Each row comes from the steps of one walk. Every step used is in the known rows, and no mark comes twice. Write the walk behind each row, first mark first.
Known rows
falil/dilok: [-0.73  0.58  0.36 -1.29  1.11  0.82  1.78 -0.70 -1.12  1.10 -0.46  0.32
  1.39 -7.66 -6.52  0.04  2.20  3.39 -0.29 -0.77 -0.01 -0.02]
bokiriv/dilok/ramo: [-1.39 -0.94  0.91 -1.62  2.41 -0.74 -2.01 -0.51 -0.72 -1.32 -1.41 -1.71
  1.20  0.81  5.43 -1.02  3.59  0.02  1.86 -0.37 -2.17 -1.55]
dimivib/falil/dilok: [ 0.49  0.74  0.31  0.72  0.77 -0.80 -0.55 -0.37 -0.82  1.31 -0.15  0.80
  1.92 -2.92 -6.64 -0.19  1.41  2.85  1.86  0.78  0.01 -0.17]
dimivib/dilok/ramo: [ 0.44 -0.65 -1.03 -0.49  4.48 -1.84 -1.40 -0.30 -0.49 -1.03 -1.12 -1.17
  1.44 -2.38 -1.34 -2.42  1.98 -0.45  1.60  2.55 -2.63 -1.10]
dilok/dimivib: [-1.00  2.43  0.04 -3.18  1.88 -6.55  2.61 -0.52 -1.58 -0.03  0.91 -0.86
  1.52  0.81 -0.63 -0.74  0.83  1.59 -0.55  0.65  2.37 -1.05]
dimivib/ramo/dilok/bokiriv/bepu: [-0.88  0.52 -0.85  0.39 -0.37  3.04 -0.55 -0.36 -1.13  2.41 -0.42  0.52
  1.77  0.35 -1.46 -0.51  2.23  0.83 -0.46 -1.29 -0.75  0.30]
dimivib/dilok/bokiriv/bepu/ramo: [ 0.00  0.42 -1.76  1.83  3.07  2.23 -3.39 -0.55 -1.88 -0.89 -1.36 -1.21
  1.34  0.39  0.79 -1.89  0.04 -0.82  1.35  1.49 -0.04 -0.55]
ramo/bepu: [-0.68  0.51 -0.06 -0.38  0.99  2.31  4.79 -0.74 -0.36  0.35  1.50 -1.68
  2.71  2.45 -1.54 -0.23  0.27  2.54  0.51  0.15  0.31  1.07]
falil/dilok/dimivib: [-0.94  1.69  0.14 -3.00  1.29 -3.91  3.12 -0.69 -1.51  0.69  0.05  0.34
  1.46 -4.21 -6.29  0.35  0.94  3.09 -0.29 -0.63  1.71 -0.94]
ramo/dimivib/falil/dilok: [-0.78  0.68  0.24  1.22  0.79  6.14  0.87 -0.48 -0.79  0.51 -0.30 -0.55
  1.53 -2.81 -4.73  0.01 -2.38  3.11  1.41  0.80  1.23  1.48]
ramo/dilok: [-1.47  1.36 -0.29 -1.05  2.25  1.80  2.95 -0.68 -1.00  2.89  0.39  0.77
  1.81  1.06 -2.87 -0.67  4.35  3.26  0.47 -0.01 -2.03  1.36]
bepu/ramo/dimivib/falil/dilok: [-1.51  1.15  0.53 -0.14 -1.39  1.12 -0.83 -0.67 -0.67  0.09 -1.10 -0.07
  2.17 -3.65 -2.95 -0.32 -2.28  1.59  1.70 -0.65  1.93 -0.02]
dimivib/dilok/bokiriv/bepu: [ 0.31  0.25 -1.94  2.06  3.87  3.35 -2.90 -0.51 -1.94 -0.67 -1.05 -1.45
  1.11  0.49  0.59 -1.96  0.56 -0.35  1.03  1.94 -0.34 -0.16]
ramo/dilok/dimivib: [-1.74  2.52 -0.50 -2.72  2.43 -2.91  4.21 -0.66 -1.38  2.43  0.77  0.69
  1.85  4.40 -2.46 -0.30  3.04  2.91  0.38  0.24 -0.23  0.45]
ramo/dilok/bokiriv/dimivib: [-2.01  1.83 -0.98  1.81  2.65  4.67  2.36 -0.73 -1.55  2.43  1.13  0.40
  1.67  3.68 -1.79  0.57  1.26  1.72  1.01  0.18 -0.75  0.95]
bokiriv/dimivib/dilok/ramo/bepu: [-0.84  1.96 -0.76  1.87  3.28  0.65 -0.87 -0.12 -1.31 -0.09  1.34 -2.03
  1.38 -0.84 -0.48 -1.95 -2.18  1.00  1.80  1.85  1.58 -0.55]
bepu/ramo/dimivib/dilok/bokiriv: [-1.50  0.63 -0.20  0.45  0.13  2.85 -1.00 -0.77 -0.82 -0.93 -1.46 -0.92
  1.84 -2.93  0.11 -1.18 -2.45  0.05  1.15  0.05  1.20  0.01]
bokiriv/dimivib/falil/dilok/ramo/bepu: [-0.85  2.50 -0.12  2.44  1.18  0.28 -0.32 -0.13 -1.26  1.10  1.77 -0.72
  1.88 -0.12 -4.41  0.01 -2.68  2.36  2.62  0.80  2.52 -0.58]
ramo/dilok/bokiriv/bepu: [-1.70  1.37 -1.56  0.98  2.68  4.61  1.42 -0.85 -1.90  2.40  0.08  0.39
  1.73  5.43 -1.31  0.62  2.59  1.51  1.24 -0.11 -1.57  0.96]
falil/dilok/ramo/dimivib: [-1.15 -0.41 -0.11 -1.35  2.01  1.69  2.38 -0.68 -0.54 -0.04 -1.03 -0.13
  1.53 -5.82 -6.78  1.15 -0.06  1.85  1.27 -0.25 -1.12 -0.66]
dilok/ramo: [-0.80 -0.51 -0.30 -1.50  3.12 -2.80  0.70 -0.50 -0.28 -0.66 -0.42 -0.87
  1.73 -1.86 -1.52 -0.05  2.54 -0.44  1.48  1.08 -2.67 -1.77]
dimivib/falil/dilok/bokiriv/bepu: [ 0.29  0.76 -0.66  2.15  1.08  1.25 -1.55 -0.48 -1.45  0.99 -0.38  0.54
  1.83  0.27 -5.58  0.64  0.26  1.61  2.37  0.64  0.35 -0.49]
bepu/ramo/dimivib: [-2.16  1.20  0.51 -0.82 -0.99  1.57 -0.10 -0.79 -0.76 -0.27 -0.98 -0.80
  1.90 -4.21 -0.13 -0.86 -1.69  1.29  0.64 -0.89  1.75  0.17]
bepu/ramo: [-1.52  1.30  0.59 -1.36 -0.77 -2.96 -0.82 -0.75 -0.82  0.16 -0.64 -0.23
  2.05 -4.57 -0.25 -1.25  1.36  0.91  0.38 -0.98  0.92 -0.93]

Which walk is each row?
[-1.77  2.49  0.08 -2.18 -0.43 -5.74  0.77 -0.68 -0.98  1.60 -0.34  1.17
  2.54  2.54 -1.84 -0.58  1.25  1.37  1.66 -0.64  0.89 -0.85] | bepu/ramo/dilok/dimivib/falil
[-1.68  1.01 -1.54  2.07  0.99  5.21 -1.76 -0.88 -2.24 -0.51 -0.76 -1.31
  1.52  2.27  1.54  0.79 -1.93 -0.75  1.23 -0.47  1.43 -0.40] | dilok/bokiriv/bepu/ramo/dimivib
[-2.05  3.35 -1.16 -1.69  0.33 -2.54 -1.88 -0.59 -2.73  1.58 -0.62 -0.39
  1.79  3.35  0.88 -0.93  0.96  1.72  1.50 -1.22  2.20 -0.59] | bokiriv/bepu/ramo/dilok/dimivib
[-0.75  0.49  0.08 -0.99 -0.65  0.97  0.55 -0.30 -0.48  2.77 -0.25  0.77
  1.82 -2.84 -2.56 -1.38  3.43  2.05 -1.03 -1.19 -0.99  0.64] | dimivib/ramo/dilok
[-1.15  1.07 -0.72  3.45  0.62  5.03  0.38 -0.49 -1.32  0.17  1.42 -1.34
  1.71  0.88 -0.07  0.58 -2.67 -0.41  0.16 -0.12  1.96 -0.28] | dilok/bokiriv/dimivib/ramo/bepu
[-2.04  2.48 -0.81 -0.19 -0.23  2.17 -3.15 -0.59 -2.50  0.33 -1.05 -1.58
  1.47 -0.60  1.63 -1.08 -1.24  1.56  1.33 -1.14  2.86  0.06] | bokiriv/bepu/ramo/dimivib
[-0.90  2.60  0.03  2.28  1.39 -0.30 -1.72 -0.09 -1.51  1.14  1.28 -0.38
  1.45 -2.57 -4.31 -0.30 -1.79  2.25  2.22  0.89  2.40 -0.86] | bokiriv/dimivib/falil/dilok/ramo
[-2.07  1.68  0.23 -1.64 -0.39 -1.83  0.64 -0.82 -0.80  1.75 -0.72  0.86
  2.33 -1.05 -1.48 -0.81  2.53  1.76  1.08 -1.20 -0.34 -0.11] | bepu/ramo/dilok
[-0.26  2.48 -0.06 -1.87  1.56 -7.42  1.15 -0.30 -1.38  0.21  0.88 -0.22
  1.81  3.46 -1.90 -0.66  0.07  1.46  0.97  1.52  2.39 -1.17] | dilok/dimivib/falil
[ 0.42  0.01 -0.12  0.40  1.28 -1.75  0.85 -0.40 -0.19  0.68 -0.09  0.49
  2.49  0.52 -7.02  0.72  0.43  1.66  3.06  1.04 -0.97 -0.91] | dimivib/falil/dilok/ramo/bepu
[-1.36  2.61  0.35  1.42 -0.45  1.28 -2.02  0.03 -1.53  1.47  1.45 -1.20
  1.06 -5.68 -0.46 -1.84 -1.23  2.01 -0.83 -0.61  3.41 -0.14] | bokiriv/dimivib/ramo
[-1.57  0.95  0.06 -0.44 -0.07  1.72 -1.21 -0.70 -0.74 -0.63 -1.37 -0.92
  1.79 -4.29 -0.06 -1.79 -1.92  0.90  0.94  0.02  1.50  0.17] | bepu/ramo/dimivib/dilok
[-0.99  0.85 -1.55  2.12  2.26  4.49 -1.32 -0.74 -2.35 -0.14 -0.25 -1.30
  1.28  2.33  1.06  0.62  0.31 -0.41  0.66  0.18  0.48 -0.36] | dilok/bokiriv/bepu
[-2.35  2.00 -0.26  0.36 -0.12  0.11  0.29 -0.85 -1.19  1.49 -0.13  0.64
  2.20  0.67 -0.84  0.03  0.38  0.69  1.41 -1.09  0.48 -0.45] | bepu/ramo/dilok/bokiriv/dimivib
[-0.82  0.61 -0.91  0.68  1.59  3.81  0.34 -0.85 -2.05  0.62 -0.71 -0.02
  1.34 -3.18 -5.19  1.26  0.51  1.62  0.61 -0.97  0.50 -0.50] | falil/dilok/bokiriv/bepu
[ 0.38  0.12  0.03  0.38  1.50 -2.40 -0.48 -0.31 -0.44  0.72 -0.45  0.73
  2.06 -1.85 -6.85  0.36  1.39  1.52  2.70  1.12 -1.19 -1.13] | dimivib/falil/dilok/ramo
[-0.16 -0.05  0.26 -0.57 -1.56  1.33  1.70 -0.30 -0.05  0.93  0.62 -0.88
  2.44 -1.74 -1.65 -1.15  0.55  1.50 -0.99 -1.12  0.65  0.41] | dimivib/ramo/bepu
[-2.18  2.52  0.06 -2.83 -0.23 -5.26  1.68 -0.82 -1.07  1.45 -0.39  0.86
  2.34  1.32 -1.34 -0.59  1.54  1.53  0.93 -1.06  0.93 -0.76] | bepu/ramo/dilok/dimivib
[-0.71 -0.08 -0.30  0.45  1.54  3.21  2.01 -0.91 -1.26  0.44 -0.48  0.35
  1.47 -4.92 -6.09  1.30  0.90  1.64  0.11 -0.67 -0.32 -0.38] | falil/dilok/bokiriv
[-1.28  0.59  1.07 -2.76 -0.02 -2.83 -0.23 -0.39 -1.13 -0.76 -0.38 -1.66
  1.52  3.65  5.89 -1.44  1.30  1.28  0.10 -1.37  1.74 -1.01] | bokiriv/dilok/dimivib/ramo/bepu
[-1.54  0.89  0.25  0.77 -1.19  2.30 -0.70 -0.79 -0.71 -0.28 -1.16 -0.02
  2.16 -2.47 -2.58  0.37 -2.81  0.74  1.91 -0.60  1.61 -0.21] | bepu/ramo/dimivib/falil/dilok/bokiriv
[-0.91  0.29 -0.48  0.70  2.64  6.96  0.40 -0.52 -0.94 -0.56 -0.66 -1.86
  1.06 -3.51 -0.88 -2.00 -1.91  2.14  0.41  1.73  0.64  1.83] | ramo/dimivib/dilok
[-1.61  1.88 -0.98  2.38  2.48  4.39  1.59 -0.65 -1.45  2.64  1.16  0.76
  1.81  4.94 -2.41  0.60  0.95  1.66  1.74  0.64 -0.82  0.86] | ramo/dilok/bokiriv/dimivib/falil
[-1.82 -1.05  0.87 -1.16  2.28  2.37 -1.64 -0.54 -0.68 -1.58 -1.54 -2.13
  1.10  1.13  5.62 -0.70  1.51  0.24  2.10 -0.27 -1.47 -0.82] | bokiriv/dilok/ramo/dimivib
[-1.56  1.08  1.10 -2.84  1.57 -3.23 -0.79 -0.48 -1.61 -0.89 -0.60 -1.66
  1.03  2.70  6.09 -1.55  2.48  1.52  0.39 -0.65  1.41 -1.08] | bokiriv/dilok/dimivib
[-0.89  3.06  0.27  2.54  0.92  0.81 -1.69 -0.11 -1.75  1.57  1.58 -0.42
  1.36 -3.23 -4.05 -0.73 -1.80  3.13  1.59  0.69  3.27 -0.15] | bokiriv/dimivib/falil/dilok
[-0.75  0.13 -0.39  0.22 -0.37  2.65  0.60 -0.41 -0.56  2.25 -0.30  0.79
  1.81 -0.79 -2.14 -0.46  2.57  0.82 -0.93 -1.09 -1.28  0.36] | dimivib/ramo/dilok/bokiriv
[-1.44  1.48 -0.71  3.32  2.14  4.57 -0.12 -0.64 -1.81 -0.01  1.21 -1.29
  1.21 -0.30  0.28  0.46 -1.61 -0.07  0.48  0.58  1.63 -0.38] | dilok/bokiriv/dimivib
[-0.62  1.78 -0.15 -3.04 -0.36 -5.87  3.31 -0.36 -0.88  0.27  1.03 -0.91
  2.24  2.46 -1.05 -0.66 -0.62  1.21 -0.93 -0.38  2.82 -0.97] | dilok/dimivib/ramo/bepu
[-1.70  3.36 -1.12 -1.02  0.17 -3.11 -2.64 -0.51 -2.61  1.69 -0.61 -0.13
  1.97  4.63  0.27 -0.86  0.82  1.71  2.18 -0.85  2.30 -0.67] | bokiriv/bepu/ramo/dilok/dimivib/falil
[ 0.48 -0.86 -1.24 -0.32  4.16 -0.98  0.60 -0.40 -0.14 -1.15 -0.48 -1.52
  2.05  0.79 -1.51 -1.97  0.85 -0.21  2.04  2.48 -2.32 -0.71] | dimivib/dilok/ramo/bepu
[-0.60  1.29  0.11 -2.90 -0.27 -3.48  3.67 -0.56 -1.01  0.79  0.16  0.28
  1.99 -3.15 -6.59  0.41 -0.05  2.77 -0.59 -1.34  2.21 -0.92] | falil/dilok/dimivib/ramo/bepu
[-0.89 -0.54 -0.38  0.07  2.69  0.92  0.42 -0.39 -0.09 -0.78 -0.56 -1.06
  1.84  0.32 -2.27  0.43 -1.05 -0.21  2.82  1.73 -1.71 -0.73] | dilok/ramo/dimivib/falil
